Known rows, with every way that one mark hangs from another:
z227{z81}: [-0.576 -2.334 -0.037 -2.468 -0.869  0.983 -2.814 -1.853 -2.269 -0.166
 -0.826 -3.643 -3.691 -1.977 -1.355 -0.664 -1.889 -0.242  1.392  1.750
 -1.464  2.112  0.735 -2.953]
z432{z659}: [ 1.850 -2.458  0.383 -4.833 -0.643  2.712  1.228 -1.711 -0.661  0.341
  0.365 -0.917 -4.402 -0.508  1.744 -1.891  2.910  1.784  2.486  2.766
 -1.126 -0.397 -0.473 -0.766]
z227{z81{z562 z605} z659{z432}}: [ 0.265  0.960 -1.491 -5.864  0.623 -0.479 -3.314  2.631  0.302  1.648
  2.882  2.442 -0.003 -0.914 -0.898  1.109 -1.723 -1.573 -1.776 -3.669
  0.268  1.522  5.695 -0.866]
z434{z81 z517}: [ 0.474  1.484  1.684 -0.797 -1.462 -1.014 -0.277 -0.914  0.351 -0.202
 -2.505  2.471 -2.253 -0.872  1.073 -1.558 -0.252 -3.308  0.584  0.760
 -2.861 -1.452 -1.478 -2.652]
z434{z81}: [ 0.683 -0.374  0.255 -1.099 -1.141  0.828 -1.212 -1.160 -0.530 -0.490
 -0.741  0.531 -2.629 -1.868  2.495 -1.160 -0.561 -1.237  2.013  1.163
 -1.765  0.879 -0.458 -2.749]
z432{z659{z227{z81}}}: [ 1.522 -2.252  2.583 -0.916 -0.842  1.207 -3.032 -3.302  0.559  0.407
  0.623 -2.034 -4.299 -0.939  2.272  1.006  2.984  0.381  1.082  1.851
 -1.571 -0.030  0.370 -2.257]
z227{z659}: [-2.121 -1.854  3.089 -6.518 -1.327  2.374 -2.167  1.890 -1.916 -0.477
 -0.440 -2.375 -2.197 -0.029 -0.057 -1.596  1.929  1.873 -0.750  1.894
 -0.332  2.936  0.100 -3.677]
z432{z659{z227{z81{z434}}}}: [ 1.007 -0.832  2.823 -0.116  0.390  0.279 -2.148 -2.531  1.463  0.144
  1.103 -2.292 -3.274  0.936  2.195  1.898  1.786  0.868  0.568  1.343
  0.493 -0.202  0.630 -0.287]
z562{z81{z227{z659} z434{z517}}}: [-3.338  0.589  4.986  0.076  0.869  0.211  0.695  1.865 -1.100 -1.756
 -2.170  0.436  0.304  3.412 -1.479  0.311 -1.913 -0.913 -1.260 -0.029
  2.039 -0.096 -0.002 -0.916]
z659{z227{z81} z432}: [ 1.353 -1.524  0.074 -0.779 -2.903  1.503 -4.675 -2.253 -1.958  2.076
 -0.663 -2.336 -1.657 -0.376 -2.935  1.742 -0.616  0.443 -1.303  0.766
 -0.134  2.055  0.989 -0.484]
z517{z434{z81{z227 z605}}}: [ 2.081  2.810 -1.407  4.265 -1.446 -2.345  2.266  0.160  1.332 -2.773
  2.624  2.946  2.267 -0.385  3.224  1.754 -1.123 -1.719  4.177  0.577
 -4.001 -0.545 -2.118  0.435]
z81{z227{z659{z432}} z434}: [-1.246  0.835  0.767 -3.833 -0.986  1.514 -0.318  4.268 -1.578 -0.577
  1.640 -0.468  1.471  4.113 -2.639  2.584 -1.073  1.457 -3.096  1.536
  2.953  1.730  1.032  2.902]
z81{z562 z605{z821}}: [ 0.291 -1.124 -2.657  0.200  0.315  0.022  1.841 -0.956  0.351 -1.029
 -0.361  0.552  0.277 -1.815  1.011 -3.326  3.117  1.770 -0.586 -0.955
  0.050 -1.165 -0.982  2.049]
z659{z227{z81{z434 z562 z605}}}: [-1.062  1.876 -0.561  5.046  1.286 -2.901 -1.177 -1.658  3.144 -0.620
  2.663  0.690 -0.002 -2.240  3.128  0.633  0.423  0.620 -2.395 -2.134
 -0.757  0.851  2.007  1.408]
z434{z517}: [-0.663 -0.592  1.524 -2.275 -1.719  0.575  0.868 -1.394 -1.573 -0.442
 -3.031 -0.570 -2.816 -0.696 -1.973 -3.358  0.977 -0.034 -0.570  2.306
 -2.455 -0.001 -2.179 -1.083]
z227{z81 z659}: [-2.227 -1.902  3.013 -6.060 -0.589  1.278 -4.916  1.376 -1.715 -0.309
 -0.041 -3.557 -2.768 -0.669 -1.127  0.372 -0.723 -0.403  0.144  1.197
 -0.795  2.943  2.148 -5.813]
z605{z81{z434 z562} z821}: [ 1.031 -2.953 -2.416  1.062  3.777  1.323  0.392  0.164  0.513  2.960
 -0.312 -2.522  0.774  0.406 -0.788 -0.534  1.543  1.758  2.988 -1.319
  3.796  0.266 -0.529  1.536]
z659{z227{z81{z434 z605}} z432}: [ 1.791  1.771 -1.487  1.349 -2.085 -1.349 -1.223 -1.289  1.001  1.177
  0.856 -0.811  1.321  0.484 -1.683  2.445 -1.110  0.667 -2.800 -1.209
  0.952  0.164  2.068  1.738]
z432{z659{z227{z81{z434 z605}}}}: [ 2.006  1.132  1.459  1.358 -0.848 -1.678  0.056 -2.500  3.386 -0.540
  2.026 -0.667 -0.923  0.165  3.746  1.352  1.955  0.681 -0.252 -0.020
 -0.478 -2.270  1.176  0.276]
z605{z81{z434}}: [ 1.114 -1.989 -1.020 -1.208  0.808  1.901  1.127 -0.461 -0.644  3.120
 -0.375 -3.260  0.008 -0.096 -0.828 -0.366 -0.871  2.408  2.935  0.699
  1.442  1.529 -0.557 -1.334]
z562{z81{z227 z434 z605}}: [-0.724  0.636 -1.336  4.098 -0.575 -0.521  4.006 -1.224 -1.353 -1.932
  0.237  0.564  2.170  0.131  1.004 -0.820 -2.918  1.059  0.063 -0.060
  1.802 -0.874 -0.346  2.124]
z605{z81{z227{z659} z562} z821}: [-1.271 -2.655  0.687  0.149  2.352  2.607 -1.263  3.825 -1.147  0.743
  1.001 -0.556  2.356  0.207 -0.036  1.087  2.536  0.662  0.629 -0.296
  1.623  1.117 -0.713 -1.439]
z605{z81{z227 z434} z821}: [ 0.669 -2.492 -1.340  2.802  0.446  1.468  2.012  1.115 -1.739  0.752
 -1.026 -3.872  2.863  1.798 -1.870  1.537  0.287  1.902  1.960  1.966
  3.176 -0.789 -3.258  1.625]

Rows:
[ 0.668  1.376 -0.274  0.178 -1.126 -2.290  4.120 -0.149  1.358 -1.933
 -3.536 -1.013  1.612  1.997 -1.794 -2.589  2.125  0.936 -2.186  0.327
  1.532 -4.055 -2.624  2.327] | z81{z434{z517} z605{z821}}
[-0.641  3.062  2.281  3.626 -1.546 -3.909  0.153 -2.097  2.536 -1.220
 -1.393 -0.362  0.639 -0.196  0.346  0.165  0.357 -0.657 -3.093 -0.525
 -1.864 -1.895 -0.226 -0.150] | z659{z227{z81{z434{z517} z605}}}
[ 1.481 -1.714 -1.371  1.171  0.114  0.830  2.825 -1.177 -0.479 -0.485
 -3.185 -2.208  1.284  1.453 -0.683 -1.576  0.020  2.064  0.778 -1.274
  4.415 -2.021 -0.079  1.167] | z562{z81{z434 z605{z821}}}
[ 0.782 -1.017 -0.943  1.537  3.875 -0.266  1.824  0.431  1.162  2.771
 -2.499 -0.561  0.985  1.436 -2.220 -0.874  1.314 -0.224  1.624 -2.213
  2.754 -1.936 -1.351  1.354] | z605{z81{z434{z517} z562} z821}
[-2.949  1.836  3.332 -2.951  3.761 -2.207 -2.979  2.107  2.168 -0.411
  0.560  0.040 -2.083  1.476 -1.091  0.593 -1.461 -3.057 -1.622 -2.174
  0.401  1.155  3.109 -1.916] | z227{z81{z434{z517} z562} z659}
[ 0.148 -0.060 -2.927  1.546  2.299 -2.292  0.115 -0.551  2.344 -1.584
  0.393 -1.375  0.933 -0.139  0.263 -0.168  0.026 -0.209 -0.424 -2.262
  1.875 -1.196  1.302  2.174] | z227{z81{z434 z562 z605{z821}}}
[ 0.655 -0.241 -1.687 -0.480 -1.194 -0.596  3.501 -0.503  0.466 -1.838
 -1.599 -2.419  1.201  1.293 -0.102 -1.791  2.258  2.732 -0.932  0.526
  2.456 -2.101 -1.904  2.622] | z81{z434 z605{z821}}
[-1.199 -0.600  0.670 -4.989 -2.644  3.005 -1.452  3.418 -3.308 -0.013
  1.099 -0.097  0.954  2.109 -2.863  1.582 -0.650  0.799 -2.227  2.360
  0.561  1.749  0.363  0.726] | z81{z227{z659{z432}}}
[ 1.417 -2.725 -1.596 -0.042 -1.365  1.651  1.463 -1.953 -2.031 -0.582
 -3.833 -1.524  0.404 -0.410 -0.613 -2.906  1.064  1.918  1.348 -1.001
  2.730 -1.818 -0.308 -0.942] | z562{z81{z605{z821}}}
[ 1.080 -0.390 -0.158  0.548 -1.075  0.271 -3.490 -1.364 -0.109  1.918
  0.076 -2.778 -0.869  1.543 -2.756  2.924 -1.554  0.900 -2.085  0.426
  2.298  1.859  1.560  1.490] | z659{z227{z81{z434}} z432}
[ 1.296 -3.690 -2.407  0.022  2.164  2.588 -0.678 -0.486 -0.904  3.200
 -1.074 -1.800 -0.014 -1.452 -0.937 -1.425  1.895  1.244  3.336 -0.861
  1.296  0.689 -0.795 -0.359] | z605{z81{z562} z821}
[ 1.163  3.539  0.626  0.234 -1.890 -2.372  2.065 -1.374  1.591 -0.482
 -1.848  4.046 -0.471 -1.643  2.720 -1.839 -0.273 -2.990 -0.126 -0.645
 -4.007 -3.136 -0.684 -2.281] | z434{z81{z605} z517}
[ 0.031  1.834  0.894  0.936  1.331 -1.100 -0.504 -1.068  1.635  0.292
 -0.742  4.422 -2.865 -1.636  2.299 -2.212 -0.599 -3.705  0.408 -1.178
 -3.303 -0.616 -0.148 -1.164] | z434{z81{z562} z517}
[ 3.124  1.927 -0.930  1.038 -0.811 -1.830  1.096 -0.735  2.030 -1.244
  1.510  1.922  0.181 -0.870  2.750 -0.072 -0.060 -1.003  5.269 -0.947
 -3.336 -0.161 -0.967 -1.076] | z517{z434{z81{z605}}}
[-0.297 -0.610 -1.110  2.971 -1.739  0.821  3.181 -1.493 -2.285 -1.520
 -0.504  1.141  0.964 -1.682  1.177 -1.645 -2.235  0.608  0.762  0.506
 -0.822 -0.694 -0.360  0.214] | z562{z81{z227 z605}}
[ 1.515  2.968 -0.859  2.367  0.720 -2.867  1.927 -0.675  2.804 -0.770
 -1.361  5.291  0.837 -1.151  2.701 -2.127  2.187 -3.461 -1.021 -2.465
 -1.883 -4.221 -0.779  0.228] | z434{z81{z562 z605{z821}} z517}
[-2.142  1.712  2.412  4.576  2.266 -2.902 -2.037 -2.483  2.703 -0.230
 -0.334  0.206 -2.135  0.077  0.498  0.328  0.295 -1.952 -2.613 -0.969
 -1.386  0.372  0.267  0.841] | z659{z227{z81{z434{z517} z562}}}
[-1.826 -1.732  1.123  2.897  0.548  0.132 -4.606 -2.741  0.201  0.254
  1.101 -0.844 -2.837 -3.183  1.621 -0.492  1.358 -0.014 -0.993  0.073
 -2.348  3.005  1.345 -1.041] | z659{z227{z81{z562}}}
[-2.209 -0.754  3.188 -5.033  0.672  0.421 -4.045  2.030 -0.245 -0.732
  0.619 -3.993 -2.099  1.362 -0.842  1.706 -1.569 -0.047 -0.011  0.539
  1.675  2.903  2.570 -3.778] | z227{z81{z434} z659}
[-0.304  4.784 -0.449  5.486  0.125 -3.777  3.100 -0.164  2.281 -2.333
  1.314  7.648  1.326 -2.314  4.469 -1.019 -0.823 -4.326 -1.112 -1.300
 -4.958 -3.082 -0.899  1.631] | z434{z81{z227 z562 z605} z517}
[ 2.281  2.317 -2.279  2.160  1.618 -2.501  0.837 -0.740  3.662 -0.552
  3.616  4.189  0.024 -1.638  4.303  0.117  0.000 -2.015  4.915 -3.003
 -3.498  0.558  0.382  0.328] | z517{z434{z81{z562 z605}}}
[-1.538  0.376  1.588  3.975  0.417 -0.124  3.063 -1.187 -1.444 -1.566
 -2.824  0.138  0.015  1.884 -2.067 -0.717 -2.855 -0.824 -0.088  1.048
  0.918 -1.539 -1.591  1.281] | z562{z81{z227 z434{z517}}}
[-0.501  1.327  0.603  3.609 -1.512 -2.155 -0.939 -2.361  2.085 -1.097
  0.550 -1.708  0.530 -1.104  1.577  0.849  0.078  1.184 -2.115 -0.141
 -0.792  0.155  0.694 -0.040] | z659{z227{z81{z434 z605}}}
[ 0.364 -1.281  1.198 -8.104 -1.115  2.198 -5.436  2.004 -2.640  1.748
  0.081 -2.147 -2.189  0.903 -4.240  2.131 -2.277 -0.791 -0.445  0.087
  1.551  2.844  3.797 -3.044] | z227{z81 z659{z432}}
[-2.246 -0.072 -1.673  3.547  2.211 -0.379  2.299  0.126  0.118 -1.971
  2.692  0.723 -0.094  0.120  1.790 -0.414 -0.507  1.011 -0.811  1.542
 -0.189  1.610 -1.339  4.236] | z81{z227 z434 z562}
[ 0.057 -0.715 -1.228 -2.991  1.364  3.138 -1.664  3.967 -2.018  3.927
  2.867  2.238  2.391  0.127 -1.608  2.641 -1.006  0.166  0.180 -1.536
  1.064  2.692  2.508  0.395] | z605{z81{z227{z659{z432}} z562}}
[ 0.218 -0.102  0.632 -7.484  0.341  1.068 -4.661  2.853 -0.714  1.447
  0.970 -2.513 -1.365  2.833 -3.950  3.059 -2.862 -0.530 -0.758 -0.466
  3.847  2.422  4.222 -0.991] | z227{z81{z434} z659{z432}}
[ 1.583 -2.531 -0.436 -3.866 -1.418  3.839 -1.753  4.515 -3.231  2.889
 -0.995 -1.874  3.717  3.120 -5.033  3.346  0.600  1.280  0.569  0.593
  3.947  0.174 -0.218 -0.986] | z605{z81{z227{z659{z432}}} z821}
[ 0.334  3.921 -0.703  2.131  0.572 -3.119  1.706 -1.464  2.827 -0.136
  0.152  6.545 -0.361 -2.436  4.129 -2.220  0.116 -3.716 -0.438 -2.740
 -4.305 -2.443  0.411 -0.718] | z434{z81{z562 z605} z517}
[-0.132  1.506 -0.474 -4.412 -3.598  1.189  1.175  3.235 -1.608 -0.335
  2.065  1.886  2.575  1.229 -1.179  1.245 -0.376  0.717 -3.141  0.838
 -0.043  0.499  0.941  1.286] | z81{z227{z659{z432}} z605}
[-2.266  4.071 -0.997  4.914  1.180 -3.898  5.566 -0.158  2.005 -2.865
  1.410  4.507  2.315 -0.005  1.784 -1.252 -0.369 -0.796 -3.237 -0.677
 -2.233 -2.332 -1.147  4.964] | z81{z227 z434{z517} z562 z605}
[-0.599 -3.351  1.540 -1.729 -0.384  3.201 -1.112  3.712 -2.440  0.779
 -1.033 -2.890  2.956  1.157 -1.937  1.783  2.501  1.739  1.330  1.822
  2.207  0.612 -1.947 -3.306] | z605{z81{z227{z659}} z821}
[ 0.694 -3.477 -1.284  2.484 -0.635  2.650  1.223  0.248 -3.021  0.878
 -1.644 -2.967  2.060 -0.152 -2.065  0.388  1.410  1.730  2.569  2.657
  0.937 -0.759 -3.513 -0.472] | z605{z81{z227} z821}
[ 0.217 -1.301 -2.222  0.477  3.471  1.326  0.739 -0.457  0.453  3.617
  1.759 -1.061 -0.581 -1.167  0.649 -0.740 -0.541  1.497  2.780 -1.131
  0.997  2.364  0.885  0.500] | z605{z81{z434 z562}}
[-2.925  2.110  0.283  3.895  2.338 -1.864  3.099  0.207  0.616 -2.500
  0.454  2.130  0.035  1.003  0.174 -0.914 -0.656 -1.093 -2.312  0.870
 -1.620 -0.634 -2.270  4.413] | z81{z227 z434{z517} z562}
[-1.616  0.944 -2.469  3.174 -0.494 -1.036  3.700 -0.299  0.083 -2.430
  2.827  3.435  0.869 -2.869  2.700 -1.935  0.153  0.810 -1.472  0.554
 -3.191 -0.268 -0.801  3.149] | z81{z227 z562 z605}
[ 2.451  2.530  0.217  0.633 -2.188 -2.089  1.627 -0.822  1.418 -1.455
 -4.025  2.899  0.628 -0.266  1.177 -1.424  2.528 -2.379 -0.329 -0.696
 -1.280 -4.777 -2.206 -1.443] | z434{z81{z605{z821}} z517}
[-0.016 -0.989 -1.085  2.543  0.422  1.186  2.606  0.458 -1.266  1.292
  0.704 -2.108  1.702  0.348 -0.814  0.987 -1.798  1.590  2.241  1.813
  0.586  1.010 -1.862  0.731] | z605{z81{z227 z434}}
[ 0.516 -1.303  0.091 -4.120 -1.089  3.489 -1.385  3.546 -3.273  3.615
  1.097 -0.019  2.369  1.203 -3.058  2.858 -1.328  0.698  0.704  0.692
  1.499  1.909  1.119 -1.149] | z605{z81{z227{z659{z432}}}}
